Each row comes from the steps of one path. Every step used is in the known rows, and no mark comes twice. Write the path behind each row, first mark first.
Known rows
kele, lagope: [-1.28 -0.47 -0.91 -0.18 -1.83  0.24  1.55  1.28 -1.85 -0.26 -0.96  0.12
  1.79 -1.38  0.53 -1.31  1.71  0.18  0.85  1.25  0.77  1.72  1.27 -2.72
  0.84]
vigu, novid, kele, mifu: [-2.43 -0.97  0.57 -0.58  2.24 -0.19 -3.76  0.78  0.80 -0.58  0.25  0.03
  0.90 -6.09  0.04  1.45 -0.08  2.81 -1.55  0.14 -1.69 -0.29 -0.67 -0.88
  1.92]
zekap, novid, kele, duna: [-2.57 -1.42  0.13 -1.52 -3.43 -0.71 -0.17  1.57  0.25  2.72  0.56  0.90
  0.11 -1.82 -0.18  4.10  0.20  4.07 -2.39  0.53 -1.36 -0.14 -1.03  1.17
  1.72]
lagope, vigu, novid, zekap, mifu: [-3.31  0.83 -1.92 -1.09 -1.62  0.43 -2.39  0.95  0.45  0.97 -0.75 -1.02
  3.94 -1.10 -0.09  3.95 -0.77 -3.36 -0.08 -0.64 -2.64  1.85  0.37 -3.11
  5.28]
duna, kele, lagope: [-2.50 -0.33 -0.63 -0.02 -0.73 -0.74  3.57  2.49 -1.02  0.21 -1.17  0.32
  2.32 -1.73  0.38  1.34  0.88  0.64  0.59  0.89  1.06  0.40  0.44 -2.25
 -0.26]
lagope, vigu, novid: [-3.76  0.11 -1.59  0.77  0.21  2.15 -3.45  2.30 -0.68 -5.68 -0.13 -0.66
  1.26 -3.38 -0.47  0.13 -0.68 -2.26 -0.61  0.39 -2.02  1.78  0.55 -2.13
  1.47]
novid, zekap: [-1.88 -0.43 -1.56 -0.28 -0.42  0.02 -0.33 -0.47  0.56 -0.42 -0.07 -0.11
  1.92  0.10 -0.21  3.01  0.77 -1.70  0.23 -0.20 -2.05  1.99 -0.40 -0.96
  4.02]
vigu, duna: [-2.38  0.15  0.21  0.05  1.45  0.58 -0.15  2.52 -0.67 -5.95  0.17  0.41
  2.07 -2.82 -0.49  2.26 -1.06 -1.75  0.37  0.71 -0.82  1.14 -1.01  2.65
 -1.04]
lagope, zekap, novid, kele: [-0.88 -1.02 -0.94 -0.35 -0.34 -1.09  0.68  0.73  0.22  1.72  1.34 -0.25
  0.80 -2.49  0.20  5.06  1.84  3.22 -1.57  1.11 -0.84  0.46 -2.06 -1.58
  3.75]
zekap, lagope, vigu, duna: [-5.57  0.41 -1.88 -0.18 -1.98  2.22 -1.05  3.46 -0.96 -6.43  0.23  0.69
  2.01 -1.89 -0.31  2.62 -1.85 -2.02  1.70  0.88 -1.35  2.49  0.06  2.91
  0.09]
kele, novid: [-1.39 -0.57  0.87  0.65  0.17  0.83 -2.11  2.17 -0.37 -0.98 -0.32 -0.53
 -1.20 -0.69 -0.23 -0.98  1.62 -1.07 -0.21 -0.42 -3.15  1.82 -0.30  0.66
  0.73]
novid, zekap, lagope: [-2.57  0.02 -2.42 -0.79 -2.61  0.00  0.07 -0.01  0.98  1.80 -0.59  0.43
  0.84  0.59 -0.12  0.68  0.04 -2.64  2.35 -0.73 -2.53  2.91  2.19 -0.68
  4.30]
vigu, duna, zekap: [-2.60 -0.29 -0.84  0.28  1.82  1.10 -0.48  0.98  0.09 -7.47  0.68  0.24
  2.92 -3.10 -0.30  0.31 -0.47 -0.68 -0.86  1.68 -0.88  1.13 -1.38  1.76
 -1.32]
vigu, novid, zekap: [-1.87  0.37 -1.03 -0.38  1.75 -0.12 -2.95  0.07  0.87 -1.19 -0.23 -0.42
  2.22 -2.08 -0.74  0.89 -0.40 -2.83 -0.11 -0.14 -2.74  1.82  1.32 -3.17
  4.13]
kele, duna: [-1.82 -0.35  0.28 -0.28 -2.05  0.57 -0.91  1.45 -0.68 -2.15 -0.26  0.76
  0.33  0.03 -0.27  0.56 -0.36  0.54 -0.64  0.13 -0.96  2.02  0.13  2.61
  0.48]
kele, lagope, zekap: [ 0.56  0.48 -0.31  0.68  0.17  0.03  0.47  0.64 -2.36 -1.97  0.01 -0.32
  2.46 -0.17  0.63 -0.19  2.30  1.20  1.06  2.21  1.39  3.43  0.35 -2.99
  2.63]
duna, vigu, novid, zekap, lagope: [-2.74  0.41 -3.59 -1.35 -1.46 -0.56 -1.92 -0.07  0.75  0.73 -0.53  0.09
  0.52 -2.48 -0.74 -0.79 -2.47 -3.51  1.42 -0.01 -3.69  2.28  1.50 -3.03
  4.36]
kele, mifu: [-1.27 -0.61  0.67 -0.36  0.92  0.50 -2.90  0.03  0.50 -0.67 -0.67  0.26
 -0.16 -2.31  0.36  1.47  0.52  0.22 -0.30 -0.10 -0.97  1.14 -0.93  1.05
  0.59]
zekap, novid, kele, duna, vigu, mifu: [-3.41 -0.67 -0.20 -2.68 -2.26 -1.99 -1.10  0.56  1.06  1.69  0.29  0.57
  0.90 -3.39 -0.20  4.35 -3.10  1.22 -2.69  0.88 -1.92 -0.07 -3.89  0.37
  1.90]
kele, lagope, vigu, novid, zekap, mifu: [-3.23  0.98 -1.80 -1.50 -2.51  0.26 -1.86  1.21 -0.68  2.30 -1.22 -0.87
  5.09 -1.15  0.26  2.56  0.06 -2.10  0.52  0.35 -1.21  2.01  1.16 -5.54
  5.16]
lagope, vigu: [-3.98 -0.79 -2.34  0.72 -2.16  2.32 -0.70  1.87 -1.09 -5.36  0.03 -0.45
  1.11 -0.82  0.21  2.72  0.56 -1.09 -0.38  0.36 -1.30  2.11 -1.12  0.53
  1.46]
lagope, zekap, mifu: [ 0.31  0.89 -0.45  0.04 -0.67 -0.53  0.88  0.90 -0.71  0.60 -0.46 -0.97
  2.24  0.72  0.55  2.19  1.05 -1.91  0.82 -0.06 -0.34  2.67 -0.66 -0.91
  3.55]
zekap, lagope: [-2.37 -0.20 -1.90 -0.14 -2.79  0.49  0.90  1.34  0.20  0.25 -0.89  0.39
 -0.66 -0.58 -0.01 -2.14  0.07 -2.58  2.33 -0.83 -1.67  2.59  2.48  0.20
  1.46]
vigu, novid, zekap, lagope, kele, mifu: [-3.24  0.10 -0.85 -0.70  0.95  0.80 -5.05  0.97  1.68 -0.42 -0.57  0.51
  1.65 -2.93  0.45 -0.05 -1.49  0.38  0.83 -0.48 -3.61  2.60  1.11 -3.24
  4.10]
zekap, novid: [-1.11 -0.76 -0.90 -0.85 -1.72 -0.28 -0.48  0.88  0.95  2.52 -0.52  0.20
 -0.75 -1.37 -0.18  2.21  0.83 -1.76 -0.86 -0.01 -1.37  0.22 -0.49 -1.82
  0.80]
novid, zekap, mifu: [-1.60  0.20 -1.52 -1.32 -2.32 -0.76  0.76  0.07  0.69  3.49 -0.99 -0.59
  3.12  0.67  0.28  3.89  0.48 -2.90  0.59 -1.16 -1.76  1.65 -0.23 -1.36
  4.79]

Write each row's path
[-5.87  0.44  0.18 -0.76  0.70  1.01 -2.12  3.22  0.87 -4.09 -0.45  1.09
  1.46 -3.36  0.03  6.16 -2.36  0.48  0.94  0.68 -0.98  0.72 -1.50  3.52
 -1.25] | zekap, lagope, vigu, duna, kele, mifu
[-3.33 -0.41 -1.32 -0.62 -0.96  0.87 -2.99  0.71  1.36  0.07 -0.42  0.74
  1.45 -1.18  0.95  1.60 -0.62  1.21  1.02 -0.51 -3.01  2.86  0.02 -1.05
  4.14] | novid, zekap, lagope, kele, mifu
[-5.02 -1.02 -1.18  0.11 -1.19  1.67 -2.75  1.23 -0.14 -5.58  1.29  0.06
  2.91 -3.70 -0.30  0.64 -0.59  4.34 -3.30  1.85 -1.96  1.32 -0.79  0.54
  1.98] | lagope, vigu, novid, kele, duna, zekap
[-4.61  0.10 -1.00  0.32 -0.30  2.29 -1.37  3.24 -1.43 -8.68  0.60  0.15
  2.70 -2.43 -0.28  4.47 -1.18 -1.30 -0.10  1.27 -1.04  1.65 -1.96  2.96
 -0.51] | lagope, vigu, duna
[-2.77 -1.34 -0.01 -0.42 -2.47 -0.12  0.66  1.58 -0.74 -1.21  0.75  0.73
  1.15 -1.92 -0.11  2.30  0.03  4.26 -1.61  0.32 -1.15  0.68 -0.89  2.93
  1.87] | novid, kele, duna
[-4.73 -1.48 -2.43 -0.01 -3.64  1.55  1.47  2.50 -2.48 -3.02  0.41 -0.22
  3.11 -2.70  0.81  3.04  1.71  3.82 -0.67  1.69  0.28  1.26 -0.63 -1.68
  2.50] | novid, kele, lagope, vigu
[-0.31  0.52 -1.60 -1.20 -1.09 -1.85  1.25  0.96 -2.19  2.25  0.07 -1.16
  3.70 -3.78  0.62  1.30 -0.17  1.87 -0.23  1.90 -0.02  1.39 -1.38 -5.10
  4.73] | duna, vigu, novid, kele, lagope, zekap, mifu
[-0.46  0.00 -1.91 -0.11  1.02 -1.17  0.34  0.87 -2.66 -1.95  1.04 -0.77
  2.47 -4.73  0.26  0.31  0.26  3.69 -0.72  3.19  0.24  1.77 -1.65 -4.61
  3.98] | duna, vigu, novid, kele, lagope, zekap
[-2.81  0.24 -0.22 -1.61 -1.40 -0.87 -1.41  0.42  0.17 -2.39 -0.39  0.48
  0.81 -1.77 -0.25  1.35 -3.55 -1.72 -1.28  0.57 -1.64  1.84 -2.63  1.54
  1.10] | kele, duna, vigu, mifu
[-2.35 -0.77 -0.88 -0.38 -0.27 -0.51  0.73  1.99 -1.63 -0.08 -0.11 -0.12
  2.83 -5.14  0.24 -1.53  1.12  2.87 -0.42  1.32  0.06  0.21  1.52 -4.71
  2.20] | vigu, novid, kele, lagope
[-4.71 -0.74 -0.38 -0.14 -2.04  1.11 -2.62  2.58 -0.99 -4.00  0.88  0.34
  1.90 -3.49 -0.47  2.45 -1.15  3.70 -2.29  0.93 -1.80  1.05 -0.35  0.97
  2.47] | lagope, vigu, novid, kele, duna
[-3.39  0.90  1.23 -1.32  0.70 -1.17 -0.17  3.04  1.02  2.36 -0.69 -0.35
  3.41 -0.08 -0.37  6.71 -0.77 -2.15  0.36 -0.70 -3.16  0.65 -1.44  0.97
  2.49] | vigu, duna, kele, novid, zekap, mifu
[-3.47 -0.63 -2.71  0.70 -2.50  1.32  1.25  3.06 -0.09 -2.55 -0.39  0.35
  0.81 -0.98  0.80 -1.86 -0.47 -0.31  1.72 -0.73 -2.60  2.95  1.17 -1.19
  2.07] | zekap, lagope, kele
[-3.95  0.18  0.21  0.25  2.60 -0.39  2.20  3.73  0.27 -5.06 -0.03  0.64
  2.34 -3.03 -0.57  4.99 -1.80 -1.26  0.24  0.49 -0.52 -0.35 -1.81  2.85
 -1.88] | vigu, duna, kele
[-2.58 -0.03 -1.33 -1.04  0.22 -0.90 -0.40  0.27  0.45 -2.86 -0.51 -0.23
  0.97 -2.91 -0.01  0.95 -2.65 -3.55 -0.74  0.21 -1.69  1.48 -2.99 -0.32
  1.21] | duna, vigu, mifu
[-4.51 -1.57 -2.57 -0.88 -4.55  0.93  0.74  2.25 -1.62  0.48  0.24 -0.02
  2.37 -2.89  0.73  4.59  1.96  3.72 -1.34  2.02  0.14  0.20 -1.16 -3.35
  2.43] | zekap, novid, kele, lagope, vigu
[-3.45 -0.12 -2.20 -1.21  0.16  0.20 -4.60  0.53  1.14 -0.80 -0.35  0.36
  0.73 -4.07  0.43  0.63 -2.85  0.36  0.23  0.28 -4.05  2.20 -0.94 -3.29
  4.10] | duna, vigu, novid, zekap, lagope, kele, mifu
[-1.54  0.65 -2.58 -1.92 -1.02 -1.38 -1.00 -0.16  0.49  2.73 -0.87 -0.92
  2.50 -2.48 -0.29  2.32 -1.95 -3.86 -0.45 -0.33 -2.98  1.19 -1.04 -3.72
  4.83] | duna, vigu, novid, zekap, mifu
[-1.83 -0.86 -1.89 -1.01 -2.95 -0.09 -0.07  0.61 -1.42 -2.30 -0.02  0.37
 -0.66 -1.81 -0.31  0.94 -2.14  0.55 -1.60  1.13 -1.63  1.25 -2.86  2.31
  0.50] | kele, duna, vigu
[ 0.73  0.21 -0.51 -0.59 -0.96 -0.78 -0.48  0.62 -0.97  2.88 -0.24 -0.07
  1.20 -0.28  0.43  2.15  2.40  0.65  0.01  2.09  0.86  2.01 -0.22 -4.54
  2.45] | kele, lagope, zekap, novid
[-3.37  0.13  1.71 -0.46  3.48 -0.33 -1.39  2.46  1.02 -3.40 -0.36  0.96
  1.44 -3.91 -0.14  5.86 -1.84  0.56 -0.29  0.55 -0.50 -0.53 -2.40  3.43
 -2.05] | vigu, duna, kele, mifu
[-6.66  0.45 -1.46  0.07 -0.60  1.11  1.29  4.56 -0.01 -5.75 -0.09  0.73
  2.16 -2.48 -0.42  5.60 -2.48 -1.29  1.30  0.66 -1.15  0.94 -0.85  3.36
 -1.01] | zekap, lagope, vigu, duna, kele
[-2.81 -0.36 -0.95 -0.43 -3.26  0.76  0.42  1.62  0.25 -1.04 -0.39 -0.10
  3.48 -0.13  0.91 -0.09 -0.51  1.48 -1.51  0.05 -1.79  2.17 -0.87  0.04
  1.72] | lagope, kele, duna, zekap, mifu
[-5.70  0.49 -2.02 -0.23 -1.88  1.71 -2.15  0.78  1.38 -4.23 -0.45  0.02
  2.68 -0.94  0.30 -0.32 -1.32 -2.97  0.61  0.24 -1.63  3.53  0.49 -0.38
  1.95] | duna, zekap, lagope, vigu, mifu
[-2.68 -0.27 -1.92 -0.26 -0.35  0.36 -2.61  2.45 -1.03 -4.79  0.06  0.15
  0.51 -4.32 -0.33 -1.29 -3.58  0.59 -2.09  0.98 -3.09  1.59 -1.64 -1.65
  1.27] | lagope, kele, duna, vigu, novid
[-5.05 -0.09 -3.48 -0.42 -4.17  1.91 -1.29  0.88  0.04 -1.66 -0.30  0.05
  1.51  0.64  0.02  3.09 -0.04 -1.81  1.71 -0.08 -2.68  3.37  0.91 -0.08
  4.50] | novid, zekap, lagope, vigu
[-5.96  0.17 -0.74  0.47  1.21  1.16  1.12  4.37 -0.37 -7.66  0.22  0.37
  2.85 -2.91 -0.44  7.06 -2.06 -0.68 -0.30  0.91 -0.87  0.24 -2.68  3.04
 -1.45] | lagope, vigu, duna, kele
[-2.58 -0.04 -0.91 -0.58 -1.96  0.29 -2.06  0.88  0.93  2.68 -0.57  0.13
 -0.34  1.01 -0.32 -0.36  0.84 -2.27  2.21 -0.87 -4.15  3.23  2.27 -0.40
  4.33] | kele, novid, zekap, lagope
[-2.37 -1.47 -1.26 -0.35 -2.33 -0.43  3.03  1.64 -1.86  0.39  0.02  0.11
  2.49 -3.34  0.74  0.32  2.06  3.84 -0.13  1.24  0.73  0.35  0.24 -2.58
  2.11] | novid, kele, lagope
[-4.94 -0.67 -0.83 -0.69 -0.64  1.13 -4.50  1.49  0.62 -1.31  0.16  0.22
  0.72 -5.42  0.15  1.61 -0.77  2.67 -0.38  0.31 -2.36  0.87  0.46 -0.56
  2.89] | zekap, lagope, vigu, novid, kele, mifu
[-1.76 -0.26  0.06 -0.15  0.31  0.19 -2.65  0.58  0.52  0.63 -0.06 -0.52
  0.64  0.49 -0.39  2.27  1.56 -1.27  0.05 -0.36 -3.77  2.28 -0.24 -0.46
  4.06] | kele, novid, zekap
[-5.19 -0.41 -0.66 -1.49 -2.91  0.10 -0.92  1.85  0.03  0.50 -0.17  0.01
  3.70 -2.98  0.70  4.51  0.16  1.40 -1.13  1.31  0.10  0.80 -1.44 -3.47
  2.68] | zekap, novid, kele, lagope, vigu, mifu
[ 0.46  0.09 -0.58 -0.18  0.21 -0.49 -1.30  0.16  0.30  1.12  0.26 -0.31
 -0.26 -0.28  0.00  3.43  1.48 -0.80 -0.47  0.98 -0.64  1.89 -1.13 -2.10
  2.43] | lagope, zekap, novid
[-1.51  0.24  0.07 -1.09 -1.65 -0.55 -1.38  0.92  0.65  5.06 -0.93 -0.96
  1.82  1.17  0.05  2.85  1.15 -2.43  0.32 -1.33 -3.44  1.81 -0.12 -1.21
  4.69] | kele, novid, zekap, mifu
[-1.54 -0.20 -2.44 -0.25  0.72 -0.31 -1.66  0.90 -0.60 -3.36 -0.20 -0.61
 -0.28 -5.10 -0.66 -1.78 -2.35 -2.80 -1.19  0.71 -2.48  0.69 -1.10 -2.49
  0.93] | duna, vigu, novid
